Each row comes from the steps of one path. Every step used is in the known rows, and no mark comes twice. Write the path behind each row, first mark first.
Known rows
kesi-gefon: [  8  -4  14 -33   2 -35  17 -11  31  37  -5  -2  24   4   7  15  -6  33
 -24 -32   0  20   9  -9  -1   7 -18 -21  20 -18   7  22  13  -6 -21 -17
 -15  27  20  20  27   7   1  20  -5   7 -19   8  17 -18  14   4  33]
vilufi-kesi-karimu-simuve-lilo: [ 46  -7  32 -49 -18 -27  20 -10  13  51  -9   2   9 -20  12   3  17  16
  -2 -13 -17  -8 -39  -5  50  45 -20 -20  -7 -11   0  11  27   5   6   8
  20  11  -2  25 -16  12   8  10 -22  -2 -29   5  10 -10  -6 -14 -12]
simuve-lilo: [ 31 -10  15 -47   6 -18  11  -5  17  62  -6  -3  11 -14  12  12  20  23
   0 -20  -3 -24 -28  10  24  33 -13 -14   2  -3   5   7  43   9  -8 -19
  10   1  23   6  -4  -2   1  28 -18  -3 -24 -10  20   3   0  -5  12]
simuve-karimu-kesi-vilufi-dutad: [ 33  32  -5 -33 -55 -34  21  -8  29  14   6   9  13  -3   8  11  21  12
 -33 -10   4  -1  24  36  18  20 -22 -38 -20  11   7   4  15   6  -7  24
 -50  14   7  15  16   8   4  46 -12   4 -17  24  18 -13 -15  23   6]
dutad-vilufi-kesi: [ 41 -21  15 -37 -28 -23   5 -31  20   9   2  -4   1   0  10  20 -14 -15
 -27 -14   8 -26   6  20  16  27 -17 -35 -14 -13  -7   3   0   8 -14  13
 -34  10   4  10  -1 -10  14  65   4   5  -4  -7   8 -21  -6  29   6]
lilo-simuve-karimu-kesi-vilufi-dutad: [ 40  37  -5 -30 -61 -30  25  -9  20  -9   9  13   1  -3   6  17  10   4
 -22 -11   1   0  13  28  22  24 -19 -32 -29  10   4   7  15   5 -15  21
 -44  18   7  24  12  15   6  32 -19  10 -25  22  21  -9 -18   6  -1]
lilo-simuve-karimu-kesi: [ 51  15  -9 -33 -49 -26  14   7  18   2  -1   5  13 -20   4  38 -54  14
  11 -22  -8  -2  -8  -7  31  36 -15 -33 -12   9  15   8  42   7 -26  14
 -45  21   2  -7  19  29   7  30 -24  -3 -25  -2  -6 -24 -26 -22   4]
zigaf-gefon-kesi-vilufi: [ 38  10   9 -25  27 -28  17 -32  32  32 -13   6   6 -10   2  21 -36   4
 -22 -42   3  -2   3  25  -6  19   2 -30 -37  13   3   3   8  -7  -3 -29
 -19  10 -21  17  11  27  -3  92 -19  10  -1   0  32   3  20  37  16]
kesi-vilufi-dutad: [ 20  19   7 -33 -27 -32  25 -11  31  14   1   9   4  11   8   7  40  10
 -36 -10   7  -4  14  41  12  18 -22 -27 -19   6   1  10   8  -4   0   9
 -26  13  28  33  16  -6   5  41 -11   8 -14  22  33  -1   1  24  16]
gefon-kesi: [ 26 -15  -3 -41   1 -27  17 -23  35  25 -15   8   2  -4   3  28 -25   3
 -11 -40  -3  -3 -28  -1   7  25  -2 -33  -9   2   6   7  18  -8 -21 -24
   5  14   9   6  -3  23   9  51 -27  -8  -7  -8  24   0  13  14  24]
simuve-karimu-kesi-gefon-zigaf: [ 18   2   1 -19 -32 -35 -15 -23  44  29   2  -3  14  -2  -8  -9 -20   7
  -2  -1 -16  14  -7  12   0   8 -11 -33   9   4   1   1  20   5 -17   9
 -34  17  -2  -3  17   7  25  42 -20  -4  -8   2   8 -28  -6  -4  13]
dutad-vilufi-kesi-gefon-simuve-lilo: [ 36 -10  28 -22 -18 -15   5 -36  19  22  10  -6  -4 -11  23 -13  31   1
 -33 -20   1  -6 -21   6  13  25  -1 -15   3 -21   8  13  22  22  -9 -14
   3   7 -14  14  -6  -5   5  20 -33   3 -14 -14  23  -3   2  19   8]
gefon-kesi-vilufi-dutad: [ 19  20  -7 -37 -27 -31  29 -23  34   4   3  14  -4   9   9  13  30   0
 -39 -22   4  -3   6  31   9  17  -9 -32 -24   8   0   9  -3  -4  -8   0
 -15   7  11  31  -2   5   8  49 -25   4 -12  21  38   5   8  32  14]
zigaf-gefon: [ 24 -21  20 -32  40 -25  24 -10  37  42 -31 -18  23  -1   0  33  -9  32
  -4 -45   6  -8  -1  -5   7  20  -5 -19 -39  -6  21  13  39  -9  -6 -21
 -36  15  15  14  34  24   0  62  -9  11   5  -8  10 -11   8   0  21]
karimu-simuve: [ 37 -15  47 -43  -8 -38  33   2  17  55 -14  -1  15  -2  -4  11 -36  24
  -7 -22 -13  -5 -27  17  19  32 -32 -38  -7   1   6  14  42 -22   4   6
 -16  18  12  17  19  19  18  16  -7  -1  -9   3   8   9   5 -12  17]
dutad-vilufi: [ 46  -2  34 -36  -4 -31   4 -31  18  41  -1  -9  20 -10  12  20 -31  17
 -35 -13  -1 -18   1  37  -3  30 -25 -33   0  -1  -1  -7  43   5  -3 -20
 -33  14   8  -2  20   1   5  55  -9   4  -3 -18  16 -20   3  30  16]
kesi-karimu-simuve-lilo: [ 48   2  38 -51  -9 -29  21  -7  14  70 -13  -1   9 -22  10   5  12  31
  -2 -20 -20  -4 -46  -1  42  48 -25 -19  -4  -6   4  10  44   2  12 -12
  20  10   1  19  -5  15   2   4 -30   2 -28   3  13 -10  -1 -15  -8]
lilo-simuve: [ 28   0   7 -32 -10 -21  28   3  19 -10  -2   5  -7   2   6  36 -31  13
   9 -28  -7  -8 -33  -2  16  36 -13 -18 -10  -8   7  17  29 -11 -29 -10
  -7  22  37  23  15  15   7  14 -23   4 -23  -5  14   4  -4 -23  14]
lilo-simuve-gefon-zigaf: [ 23  -5  14 -21 -13 -25  -5 -22  35  -7 -18   3   2   8 -12  -1 -12  -2
  21  -4 -21  -9 -32  20 -12  18  12 -21  -6   8  -1  11  31  -8 -12  -8
 -17   2  12  32  27   9  20  28 -34   2  -4  23   9  -9  -8 -31  -7]
zigaf-gefon-simuve-karimu-kesi: [ 50  -4  -1 -18 -29 -28  11   0  36  19 -16 -10  18 -18   5  28 -40  16
 -10 -31   4   0  -6  -4  26  28  -8 -36 -29  11  32   4  43   8  -3   6
 -55  24 -11 -11  32  31   8  41 -33   3   1  -5  -6 -24 -20   4   9]
vilufi-dutad: [ 10  -2   3 -42 -29 -35  29  -1  34  15  -7  -2   5  16   7  17  49  17
 -22 -14   4  -6   0   9  20  19 -18 -26 -12  -8  12  12  20  -3 -13   7
 -18  11  48  27  15  -4  16  16 -12   6 -11  11  24  -3  -2   7  15]
kesi-ripog: [ -9   4  31 -27 -11 -31  22 -10  10  54 -30  -8  25   7  -3  28 -19  34
 -13 -26  -3  -9 -27 -10  19  34 -19 -25  -7  -3  10   8   7 -15 -24 -15
   0  22  38  -5  35  13  20  51  -3  11 -17  -4  16   7  18  12  20]
kesi-karimu: [ 25   4  -3 -35   2 -38  16  -2  37  33 -24  -4  13  -3  10  31  -8  28
 -22 -25 -12  19 -25 -14  39  39 -25 -17   1  -6  11   6  14   4   0 -15
   3  30  41  22  20  -1   1  24 -29   1 -17  15   8 -49  -4   6   3]
karimu-kesi: [ 35  -8  -1 -37 -38 -27  25   6  30  42 -14  -2  10  -6   2  23 -32  23
  -8 -20   6 -11   3   2   6  32 -21 -46  -7   7  17   3  38   1 -19  22
 -22  15  11  -8  17  14   8  51  -1  -6 -19   3   2  -5 -20   1  21]
dutad-vilufi-kesi-karimu: [ 42   0   0 -33 -25 -33   5 -30  27   7 -13  -4   7  -8  15  25  -6  -5
 -33 -14  -5   6  -6  -6  35  40 -21 -25 -10 -18  -5   4  -4  16  -5   3
 -12  28  18  23   6  -7   6  42 -21   5 -11   8   4 -56  -8  29 -17]
vilufi-kesi-gefon-zigaf: [  4 -21   4 -18 -19 -31  -9 -32  49  10   2   0  -6  18  -6 -15  10 -13
  -7  -5 -12   4 -10  11   0   5  -6 -27   2 -10  -3  12 -10   0 -20  13
 -15  14  10  23   0 -12  30  44 -12   2  -1   5  15 -20   4   1  13]
dutad-vilufi-kesi-ripog: [  5   0  37 -23 -37 -26  12 -37   3  33 -19  -6  19   6   3  21 -15   0
 -25 -16   2 -21 -12  -2  17  35 -15 -34 -18 -15  -6   4 -14   1 -25   0
 -17  15  10  -5  20   4  22  74   6  20 -12 -10  10  -3  10  32   3]

Write each row's path
[ 33  -8   6 -14  16 -31  -2  -9  39   7 -14 -17  19 -11   7  27 -21  22
 -15 -36  -5   2 -32   2  34  18  -4 -11 -28   7  28  13  36   1   9 -27
 -52  29   7   7  37  24  11  22 -47   8  12 -10   2 -30   1   8  11] => zigaf-gefon-simuve-karimu
[ 59   2  40 -49 -23 -27  16 -25   6  50  -4  -1  11 -22  17  -2   9  11
 -11  -9 -17 -12 -34   7  40  48 -22 -22  -9 -13  -9   4  33  10   8  -3
   5   6 -14  18 -15   8   5  20 -21   2 -23  -2   9 -16  -3   2 -16] => dutad-vilufi-kesi-karimu-simuve-lilo
[ 22  15   1 -30  -3 -32  27 -27  33   9  -8   6   3   7   5  14  33   1
 -29 -33   7  -4  13  25   5  13  -1 -29 -43   3   5   9   6  -1  -9  -8
 -23   8   2  31   4  18   3  60 -21  12  -5  14  39   5  10  27  10] => zigaf-gefon-kesi-vilufi-dutad
[ 26  33  -3 -33 -27 -26  32 -28  23 -20  -4  21  -3   9   7   9  29  -5
 -20 -27  -1  -1   4  24   0  18   7 -28 -25   6  -4  17   5  -3 -18  -8
 -12   5  -3  40  10  20   4  33 -33  10 -23  39  33   4   2   8  -1] => lilo-simuve-gefon-kesi-vilufi-dutad
[ 44   0  32 -37   9 -38  37 -14  25  39 -33   0  12 -10  -2  18 -34  20
  -9 -42 -19  18 -31 -19  27  38 -12 -33 -28  -4   9  13  27 -12  11 -18
  -1  27 -10  25  10  45  13  26 -36   4  -8   9   9 -20  13 -11  -3] => zigaf-gefon-kesi-karimu-simuve
[ 22   5 -17 -38  -3 -40  15 -18  37  22 -25   4   3  -8   8  33 -18  10
 -24 -38 -14  19 -34 -22  30  39  -7 -22  -8  -5   6   6   6   4  -8 -28
  17  31  21  19   0  23   7  31 -46  -4 -16  11  18 -41   7  19   0] => gefon-kesi-karimu
[ 39  12   3 -37  -9 -21   0   0  19 -10   5   4  15 -11   7  45 -42  14
  11 -27 -15  -4 -33  -1  39  29 -18 -12  -5   2   8  15  34  -5 -19 -21
 -48  30  28  11  23  21   8   5 -33   7 -19  -9   3 -32  -5 -18   1] => lilo-simuve-karimu
[ 35  -4   5 -18 -13 -34  -6  -6  35   3   0  -5  13 -13   9  21 -25  16
 -21 -25  -9   5 -39  12  36  23 -15 -16  -2   6  20  12  30   2   6 -17
 -36  35  25   5  30  10  20   7 -50  -3   2  -5   8 -27  -7  12  12] => gefon-simuve-karimu
[ 52  -2  37 -38 -33 -34  22 -21  14  28 -12   1   9  -8   7   6 -30   6
 -24 -14 -20  11 -21   5  33  46 -30 -37 -11 -13  -3  11  11  -2   7  11
 -12  26  -2  26   5  13  20  24 -20   7  -9  14   0 -33  -2   9 -11] => dutad-vilufi-kesi-karimu-simuve
[ 54  27   2 -27 -35 -33   6  -7  23  36   2  10  19 -20   5  18 -50  14
 -19 -15  -1  -5  15  36  14  25 -28 -37  -9  22   3  -2  18   3   4  13
 -50  16  -7  -4  19  11  -1  70  -8  -1 -21  14   8 -23 -15  27   7] => simuve-karimu-kesi-vilufi
[ 26  24   0 -30 -53 -34  30  -4  29  18   3   6   1   8   5   8  27  12
 -35 -11   6  -5  26  33   8  21 -23 -40 -21  10   8   7  15   4  -9  29
 -34  12  10  21  11   4   5  50  -7   5 -20  27  24   2 -15  23  11] => karimu-kesi-vilufi-dutad
[ 33   7  10 -38  -3 -19  24 -10  15  -7 -23   8  18   0   3  26 -20  22
  12 -32 -10  -3  -9  -5  -5  21   4 -14  -3   0   6  26  39  -9 -23 -19
 -21   5  17  36  44  20  -5   3 -23   8 -23  33   1 -11 -15 -32  -5] => lilo-simuve-gefon
[ 19  -9  13  -7 -32 -30  23  -7  39  12  -4  -7  -1   0   9  -2 -13  16
 -34 -30   3  18  -9  -9   0  18  -8 -35   5 -12  32  20  20   4 -15   2
 -13  27  -3  12  24  16  14  10 -35   0  -9   5  10  -2  -5  15  27] => karimu-kesi-gefon-simuve
[ 48   0  35 -50  16 -25  27 -19  18  64 -21  -2  12 -24   8   7   7  23
   5 -35 -18  -2 -41 -15  34  42  -4 -16 -26  -5   4   9  45   2   8 -27
  19   6 -24  16  -9  37   2  27 -33   3 -17  -3  17  -7   8 -16  -5] => zigaf-gefon-kesi-karimu-simuve-lilo
[ 22  -9  23 -22  -1 -22  12 -18  29  38   3  -6   2 -11  20 -10  32  22
 -22 -28  -3   0 -34  -1  15  25  -4 -12   7 -13  15  14  34  12  -6 -25
  19  12   2  15   3   8   4   0 -38   0 -19  -8  24   7   3   2  19] => kesi-gefon-simuve-lilo
[ 43   0  26 -42 -11 -39  29 -12  23  37 -25   4  10  -9   2  13 -34  17
 -14 -30 -23  22 -40  -9  28  40 -20 -33  -8  -1   1  10  23 -13   7 -10
  10  28  -3  23   4  32  13  13 -36   1 -15  12  12 -19  12  -3  -3] => gefon-kesi-karimu-simuve
[ 54  24   2 -15 -40 -30   5  -8  27  19   3   7  11 -20   8  10 -49  10
 -31 -14  -2   1  -1  40  16  27 -22 -38 -17  23  12  -2  17   7   6  14
 -40  24 -16   0  22  10   5  56 -26  -4 -11  13   6 -16 -15  32   6] => gefon-simuve-karimu-kesi-vilufi
[ 16 -13  16 -18 -22 -29 -15 -43  42  10   7  -4  -3   7  -3 -19  -1 -15
 -17   0 -11   2   1  24  -8   7  -8 -32   2 -14 -10   4  -5  10 -18   7
 -26  10  -7  20   2 -17  31  54  -9   1   4  -2  14 -24   2  13   8] => dutad-vilufi-kesi-gefon-zigaf
[ 24 -16  23  -6 -27 -27  10 -35  37 -11   6  -8  -5   5  16  -7  -4  -7
 -48 -24   4  10  -3   3   3  15  -4 -27  -1 -24  15  18  -3  11 -16  -4
 -22  26  -7  22  12   1  20  18 -29   8   0  -1  15 -13   1  30  18] => dutad-vilufi-kesi-gefon-simuve
[ 17 -10  11 -24  -4 -32  -9 -24  45  24 -21   3  14   8  -9  -9  -2   7
   3   1 -15 -11 -25  25 -10  10   6 -25  -1  13   0   6  32  -5  -1  -5
 -22   0  12  25  28  -5  21  39 -22  -5   1  27   9 -15  -9  -9  -1] => simuve-gefon-zigaf
[ 46 -10  40 -51  -6 -25  24  -5   7  73  -5   2  14 -14   7   1   5  29
   6 -18 -14 -25 -40  15  30  38 -20 -24  -5  -2   1  10  53  -4   2  -6
   9   2  -1  13  -4  10   7  18 -14  -5 -20  -7  15  14   1 -16  10] => karimu-simuve-lilo
[ 33 -15  21 -28  -5 -22  11 -11  25  37  -3  -6  -7 -13  16  -1  27  18
 -12 -18  -4 -19 -53  14  26  38  -7 -12  -5  -4  17   9  42  12   1 -22
  18   6  13  11  -4   0   8  12 -41  -8 -13 -13  22  10  -5   3  13] => gefon-simuve-lilo
[ 43  18   3 -27 -34 -31  22  -6  25  46  -2   8   9 -11   0  10 -43  13
 -26 -16   5  -5  14  39   0  30 -27 -45 -12  19   6  -2  19  -3   0  18
 -29  14  -7   6  13   7   1  79   0  -1 -20  15  12  -1 -13  29  17] => karimu-kesi-vilufi
[ 26 -18   5 -36  36 -22  25 -24  36  29 -27  -5   8  -4  -2  37 -20   9
  -4 -55   5  -8 -14 -14   3  19  13 -27 -37  -1  15   8  27  -7 -18 -35
 -11  10  -5   9   8  39   3  69 -23   3   5 -15  23  -2  17   8  21] => zigaf-gefon-kesi
[ 36  13   2 -32   0 -28  13 -28  27  27  -1  16   0  -6   5  17 -35   1
 -33 -31  -1  -3  -7  36  -3  20 -12 -34 -15  17  -4   3   3  -7  -4 -19
  -2  14  -9  16   3  14   2  78 -25  -3 -11   5  30   0  16  40  18] => gefon-kesi-vilufi
[ 36  29  -8 -18 -58 -35  21  -9  33  -3   6   5   1  -2  10   2  23   5
 -39  -9   4   3  10  38  18  22 -16 -35 -26  11  16   9  13  10   2  22
 -39  20   5  17  15   2  12  33 -29   3 -14  27  20  -7 -18  27   1] => gefon-simuve-karimu-kesi-vilufi-dutad
[ 35 -21  28 -24  21 -15  21 -13  30  38 -16 -16  -1 -19  12   4  33  20
  -7 -34   1 -19 -39  -2  20  32   5  -7 -31  -6  22  12  49   9   0 -29
   5   5   1  10   8  14  -2  29 -39   1  -3 -20  19  11  -3   1  11] => zigaf-gefon-simuve-lilo
[ 52  10  34 -41 -24 -34  20 -31  12  24 -31   3  33 -12   7   2 -21  13
 -17 -18 -15  10   1   4  12  25  -6 -28  -7  -6  -6  15  26  -2   8  -4
 -30  11 -20  36  33  18   5  13 -15   9 -15  46  -9 -35 -13  -6 -19] => dutad-vilufi-kesi-karimu-simuve-gefon
[ 27 -13  36 -27 -15 -32   1 -26  37  29 -24   0  12   5 -12 -16 -13   9
   9   0 -25  -7 -32  34  -7  12   2 -32  -5  13  -3  11  40 -16   9   0
 -22   2  -3  26  29   4  27  28 -27   0   0  30   4  -6  -5 -23  -2] => karimu-simuve-gefon-zigaf
[ 32  22  -2 -30 -33 -27  13  -7  18  12   6   7  22 -12   8  24 -43  23
  -2 -33  -4  22  15 -23  11  17 -16 -26  11 -12  11  18  22   4 -35   1
 -46  28  -5   1  28  31   5  14 -13   8 -34   8   1 -31  -7 -18  18] => lilo-simuve-karimu-kesi-gefon
